Known rows, with every way that one mark hangs from another:
(kalu sipun zepid): [  7  -3  -8  17  -3  -7 -29   1  15  -8   6 -13  -8  20   2  11  -5 -19
   4   6 -13 -17  -1   7 -15  23 -17 -30  16  -9  -1  -6 -10  -8  17  -3
  15  -6  22  17  16  15]
(nabuv refir teda vimip): [  0  -1  -6 -15   6  -5  16   4  -2  -4   0  -4   4  -2  -9  -4   7 -29
 -16   0  -9   1  17   9  27 -10 -17   6 -17  -6  -7  -5 -15  28  -7  -5
  -9 -10 -25 -10  -9  -8]
(kalu nabuv teda zepid): [-15 -20  25  10  -7  -4 -14  10  20  -9   2  -3   9   1  17  14 -15   0
   1   6  18 -12  -8 -13   0  19  -3   3   0  -4   5  12  11  -6  18 -12
  14  10  26  11  -7   1]
(zepid nabuv): [  3   3 -13   3   4  -5   3  -4  -2   4   1   5 -17   5   7 -10  -1   3
  -7  -6   1   0   2   4   9 -13 -11   6   7 -19  13 -23 -12  18   0   4
 -17  -4  12   8  12   8]
(zepid (nabuv refir vimip)): [  0  19  -3 -16   6  -8  31  -4 -10  -3   4   9 -11  -5  -2 -10  17   1
 -14  -9 -14  25  37  16  26 -16 -28  10   6 -12  -1 -18 -20  19 -21   0
 -27 -13 -28 -17 -17 -11]
(kalu (zepid nabuv)): [-12   0   3   0   6  -6  -4  -3  15   0   5  -2  -8   6  19  -4  -9   0
  -8  -2   1   4   4   6  14  -6 -24  -4   9 -10  12 -12 -22   4   8  -9
  -1  -9  28   2  10   8]
(zepid (nabuv refir teda vimip)): [-17  12 -13 -29  11  -1  39   2   2   5   2  13  -2 -13  -4 -16   5  -8
 -17 -18 -14  19  26   9  33 -23 -17  18 -22  -3  -3 -16 -19  21 -14  -6
 -16 -10 -28 -16 -17 -14]
(kalu nabuv): [ 21  -3  -6  13  -3   1   0   4  -6  -8  -5   2  -6   7   7   6   5   8
   2  -9   7  -9  -4  -2   4   1 -12   9   4 -11  12 -11   4  11   1  -1
  -6   1   7  16   4  21]
(kalu sipun vimip): [ 25   5 -21  20 -11  -8 -24 -11  -8   5  -9  -5 -25  14 -11   5   7   7
  12   3   3 -25 -10   2 -24  18  18 -21  17 -13   0 -25  -2   8  15  25
  -2   5   3  16  29  14]
(nabuv refir vimip): [ 14   6   3  -3   2 -13  12  -2 -15 -10   2  -5  -6   4  -5  -2  16 -22
 -14   8  -8   5  26  15  18  -3 -24  -2   7 -15  -4  -5 -16  26 -16  -2
 -20 -15 -23  -9  -9  -4]
(zepid nabuv (teda vimip)): [  9   7 -35 -25   1   1  12 -10 -30   0  11   7 -17  11   0 -26   1   0
 -23   9 -12  36   1   9  18 -34   1   4 -10   0   2 -12   4  14 -36 -16
 -27 -16 -12  -3  -8   4]
(zepid (nabuv refir teda)): [-18   4  -3 -16   9   1  19   6   6   9   3   4  -8 -18   0 -17  -9  -1
  -6 -13  -1  -2   4   6  20 -16 -16  21 -12 -12   6 -10 -27  34   5   3
 -13   0 -14   0   2 -12]
(kalu refir teda): [ -1 -21  23  22  10   2 -14   2  -5   9  -6 -11  16  -2  -3  -1   6 -29
   3  15  20 -17 -19  -2 -17  -1  17   4   2 -14   9  10  11   8  18  12
   1  12  11   9  16  -7]
(kalu nabuv sipun (teda vimip)): [  9 -12 -23  -3  -3   1  -2   9  -2  -2   6  11  16   7 -16  14  -6  -8
   9  -6  -4   2  -9  -9 -17  29  27   5 -14   5 -19  -3  31 -13  -8  -2
   9  12 -24  17 -25   4]
(kalu (nabuv refir teda) sipun): [  4  11  -9  -4  -3   9   7  12   9  -8   0  10  -1 -13  -9   4  -2   8
  17 -21 -15 -14  -3  -4  -5  13  -8  11  -8   2 -10  -1  -3   9   6   7
   4   4 -25  12 -10   0]
(kalu teda vimip (zepid (nabuv refir))): [-35  -1  39  -5  -4 -13   0   0  19  10   7  -2  -6 -23   9   3 -13  25
   3   6  28  -4   8  -4   3   7   0   3  18  -9   8   4 -19  11  19   7
  -6  10   3 -16   6 -33]
(nabuv teda): [  0 -21 -14   2   4  -1  -9   4   2   4  -3 -10  -3   5   0  -7 -11 -29
 -10   4   7 -22 -17   1  12  -8  -1   5 -16 -15  14 -10 -12  27  19  -2
  -1   3  16  16  17  11]
(nabuv teda vimip): [ -1 -11 -24  -9   5  -5   7  -1  -2  -2  -8   1   0  14  -9  -7   2 -36
 -23   0  -6  -2   6   2  26 -13  -1   3 -24  -6   1 -19  -4  17  -1  -9
  -1  -3  -1   1   0  13]
(zepid (nabuv vimip) teda): [  2  23 -35 -22  -2   1  19 -19 -18 -12  -1  15 -31  18   3 -20  15   8
 -28   5 -22  39  19   4  22 -38 -16  -1  -2  -1  -1 -24   6  10 -33 -10
 -29 -19  -6 -14  -7   3]
(zepid teda): [ 19   0 -15   2  -8   1 -14 -10 -20  -9   0  -8 -32  21   7  -8   6  -7
 -14  24  -4   1  -8   6   4 -19 -12 -11  11 -12  10  -7  -3  26  -7  -5
 -20 -11  16   9  20  10]
(zepid (nabuv teda vimip)): [-16   3 -30 -22  10  -1  28  -5   3   1  -8  15  -1   4  -4 -18   0 -13
 -24 -17 -12  16  11   1  32 -24  -5  15 -27  -1  -1 -28  -6  10  -8  -7
  -8  -4  -4  -5  -7   9]
(zepid (nabuv refir (teda vimip))): [-10  -4 -17 -30  12  -1  29   9  -8  12  12   2   7 -17 -12 -21 -10 -16
 -13  -9  -7  15   7  10  29 -19  -3  25 -28  -1   1  -6 -17  27 -11 -10
 -13  -5 -34 -10 -22 -11]

Rows:
[  5  -5   7  28  -2   3 -23  -7  -4  17 -14  -5   3  -4 -19   8   6   1
  22   4  18 -25 -22  -8 -47  19  42 -11  15  -2  -1   0  15  -9  23  38
  11  21   0   7  27 -10] | (kalu refir sipun teda vimip)
[-22 -11 -15 -15   4  -8  -8   4  17   6  20   2  14   7  -7   1 -21 -15
  -4  -1 -12  17  -1   0  -8  18  14  -8  -6   6 -14  -4   8 -23   2 -11
  13   3  -8   5 -19  -7] | (kalu sipun (teda vimip) (zepid nabuv))
[  6 -19  -9 -19   8  -6  11  11 -13   8  11 -14  15  -9 -12 -11 -10 -35
 -11   8  -1  -4   3  14  21  -5   0  10 -26  -4  -4   7 -15  27  -7 -12
  -8  -5 -32  -2 -10  -6] | (nabuv refir (teda vimip))
[  9  -2  17  19 -10  -6  -9  -3   5  -3 -11   0  -9   0  17  16  -1  33
   9  -3  21 -17  -5 -11   1  12  -1  -4  13   0  12   1  -1  -5  11   0
   6   5  27   1  14  16] | (kalu nabuv vimip zepid)
[-15 -26  39  21   8   0 -25   4  12   5  -2 -21  23  -2   7   5  -6 -32
   3  20  20 -16 -12  -4 -13   5   5  -9   7  -5   8  23   4 -10  26   0
  17   9  29   3  14 -10] | (kalu refir teda zepid)
[ -1  34 -11 -28  -2  -1  29 -14 -20 -14   8  15 -28   1   1 -21  19  12
 -24   4 -26  41  34  12  24 -31 -31   5   7  -2  -8 -12 -10  23 -38  -9
 -39 -23 -27 -24 -18 -17] | (zepid (nabuv refir vimip) teda)
[ -6  -7  26   2  -5  -1   1  14   2  -7   5   1   4 -16   6  11  -5   8
   8   0  15 -10   1  -6  -1  17  -6  17   6 -13   1  10   5  20   7   2
  -9   9 -15   9 -12 -17] | (kalu (nabuv refir) teda)
[  6  18 -18 -29   1  -1  21  -5 -32  -3  17   3 -18  -3  -1 -23   6   7
 -18  12 -17  39  15  17  21 -32 -12   7  -1   2   1  -1  -6  23 -37 -13
 -35 -20 -35 -18 -19 -13] | (zepid (nabuv refir) (teda vimip))
[-33   5  17  -8  -2  -4  -8   8  33  -1  20  -1   0 -11  -2   5 -14   5
   8  -7 -10   2  10   1 -12  23 -15  -5  14  -5 -11   3 -14  -4  18   0
   5   4  -7   1  -9 -31] | (kalu sipun teda (zepid (nabuv refir)))
[  4 -28   9   7  14  -1  -7   4 -22  18   0 -12  34   0 -12  -5   2 -41
  -3  18  14  -3 -11   4  -9  -1  29   6  -9  -2   1  16  18  -5   0   3
   4   8 -10   0  -5  -9] | (kalu refir (teda vimip))
[  5   2  18  11   2  11 -19 -10  -8  -4  -5 -17  -5  12  14  -7  11 -14
  -8  27  -2   4  -9   3  -4 -24 -14 -18  13   6  10  22   0  -8  -2  -4
   2 -11  33  -6  18   2] | (kalu refir (zepid teda))
[ 10   6 -23   7 -10   8  -1  -1   4   6 -17  15 -12  -3 -12  10  -5  28
  20 -24   4 -24 -19 -16 -17  15  27   5 -12   6  -2 -16  10   2  12  18
  12  17  -1  13  10  16] | (kalu (nabuv teda) sipun vimip)
[  6  -7  31  28   2  -5 -20  -7  -5  12 -16 -18   5  -1   6   3   8   2
   8  16  24 -19  -7   4 -12  -2   8 -14  19  -1  15  13 -10 -11  19  13
  10   5  30 -10  31   5] | (kalu refir vimip zepid)
[  8  -1  32  24   6   9  -5   6   5  -3 -12  -5  20  -2  14   7   9   7
  10  -4   8 -10  -4  -2  -5  -4  -9   4  10   7  12  22   4 -24   4  -2
  16   0  26  -1   5  13] | (kalu nabuv refir zepid)
[ -3 -15  13  -5  15  14  14  12  -1   8  -7  -5  44  -9   2   1  -6 -16
   2  -6   2   4  -9  -5  13 -11  11  17 -29  25   3  30  14 -26  -4 -19
  25   1   8  -8 -17  14] | (kalu (nabuv (teda vimip)) refir zepid)
[-29  -7  35  11   7   0  -6  -5  13  21 -11  -1  12 -14   3  -5  -5  16
   9   3  30  -3 -10 -11 -14  -3  25   3  10   1  17   7   2 -16  22  17
  10  16  24 -14  16 -19] | (kalu refir teda vimip (zepid nabuv))
[ -4  15 -12   8  -4  -6 -11 -11  17   7  -2   6 -20   4   3   2  -6  29
  10 -11  -2  -5   2  -2 -14  15   3 -19  18  -3   3 -21 -14 -11  12  12
   7   2  18   3  21   7] | (kalu sipun vimip (zepid nabuv))
[  8   3  36  28   1   7  -4  -3  -2   6 -20  -1  11  -8  14   8  12  31
  18  -3  25 -16  -5  -9 -13  -1   8   0  17  12  13  18   6 -23  12  11
  12   5  27 -10  17  12] | (kalu nabuv refir vimip zepid)
[ 19   5 -12   0   1  11 -15  -7 -17  -2   7 -16  10  18 -10  -5   8 -21
  -1  23 -27  17  -5  10 -16  -7   7 -27   5  21 -15  26  14 -34 -19  -8
  11 -14   1  -7  -2   3] | (kalu refir sipun (zepid (teda vimip)))
[ -4 -20  -6 -14   2   1   8  13   7  -1   2  -1  25  -2   4   2 -17 -14
  -8  -5   1   0  -5  -4  25   1   3  11 -29  17   0  13   5 -11  -2 -28
  19   1   7   3 -18  17] | (kalu (nabuv (teda vimip)) zepid)
[  9  17  26  13 -10  14  -4 -12 -13  -1 -18   5  -7  -4  16   4  18  43
   9  10  15   4  -9 -13 -12 -17   9  -7  15  22  10  23  16 -22  -6   8
   4   0  29 -14  14   5] | (kalu nabuv refir vimip (zepid teda))
[ 11  25  -6   5 -24   7 -13 -12   0 -13  -7   7 -30  11   8  16   4  47
  11   2  -3   0  -7 -12 -19   8   4 -21  18  17  -7   4  13 -21  -3   3
   6  -1  19   3  10  11] | (kalu nabuv sipun vimip (zepid teda))
[  7 -18  15   8   9   9   9  10 -20   9  -6   2  40 -10  -6   5   6 -12
   7   4  16   5 -14  -6 -11   0  30  20 -16   7   0  20  30 -16  -9   2
   4  11 -14   0 -19  -2] | (kalu nabuv refir (teda vimip))
[  3 -13  16 -12  -1  -7  12  16 -15  -2  10   2  22 -14  -5   6  -5  -5
   2   3  11   4   5   1   6  13   7  20 -12  -2 -10  15  13  10 -11  -9
 -12   6 -37   0 -31 -15] | (kalu (nabuv refir) (teda vimip))
[-11 -15  22  24   5   5 -31   3  20   2   3 -16  20   2  -5  11  -3 -28
  15  11   2 -13 -14  -3 -35  21  11 -20  13   1  -5  17   7 -26  24   9
  28  11  18   8  12  -7] | (kalu refir sipun teda zepid)
[ 12   4 -22 -17   1   6  19  15  -5  -2   8   7  16 -10 -19   4  -6  -4
   8 -19 -20   3  -1   1   1  14   5  15 -22  13 -19   3   5   1 -15  -5
   5   0 -46   1 -29   3] | (kalu (nabuv refir (teda vimip)) sipun)
[-29  -3  -1  -1  -1  -2 -18   2  34  -1  15   0  -4   3   2   5 -19  -3
   4  -6  -6  -1  -3  -5 -16  21  -1  -9   8  -5  -2 -11   0 -14  20   1
  13   8  14  15   2  -8] | (kalu sipun teda (zepid nabuv))
[ -6   2  -7   5 -12   6 -10   0  23   0 -11   7  -3  -2   0  18 -12  27
  15 -17   3 -23 -17 -16 -11  21  14  -7  -9  15  -3  -4   3 -16  22   5
  27  14  19   8  10  14] | (kalu (nabuv teda) sipun vimip zepid)
[ 10  -1  -4  17 -11 -12 -28  -7   9   2  -6 -11 -16  16  -1  15  -3   7
  12   4   3 -24  -6   1 -22  25   5 -32  25  -3   1  -8  -8  -8  20   9
  13   3  22   9  29  11] | (kalu sipun vimip zepid)
[ 10  21   7  -5  -5  -3  11   5  12 -23   3   6   5   0   2  20  12   9
   5 -17 -28  13  34   7   1  21 -30 -10  13  12 -23   7   0 -23 -15 -11
  10 -14 -22  -7 -29   2] | (kalu (nabuv refir vimip) sipun zepid)
[  0  23  -7 -18  -5   4  12  -9 -14  -5  10   7 -36  -4   6 -18   7  18
 -10   8 -11  21  14   9  13 -30 -30   5  16 -12   6  -6 -16  29 -22  -1
 -36 -14 -12  -9   1 -16] | (zepid (nabuv refir) teda)
[  5   5  15  27  -5  10 -10   0  -1  12 -18  14   9 -13 -13  15  12  29
  31 -12  19 -20 -20 -18 -46  20  43   3  10   6  -5   4  33 -22  13  34
  13  24  -2   5  10  -7] | (kalu nabuv refir sipun teda vimip)
[ 10  18  19  12 -15  -4  -6   2  12  -8   0   2  -7 -11   5  24   5  41
  26 -10   1 -16   9  -2 -16  30  -9 -13  23   6  -8   8  -9 -13  12  11
   8   1  -6  -1   1  -2] | (kalu (nabuv refir) sipun vimip zepid)
[ -6   3 -19 -25  -4  -1   4  -7 -13  -5  17   1 -10  13  10 -20  -8  -3
 -25  17 -14  35   6  10  21 -26 -11  -7  -8  12  -1   1  -1  -5 -28 -31
 -10 -19   7 -13 -12   7] | (kalu (zepid nabuv (teda vimip)))
[ 10  10 -34  -8  -2   9  19  -1   9 -13 -11  19   4   9 -12   8   6  -2
  -2 -27 -26   3   5  -9   5   5   5   6 -24  12 -19 -17  16 -12 -10  -2
  12   1 -14   9 -19  19] | (kalu (nabuv teda vimip) sipun)
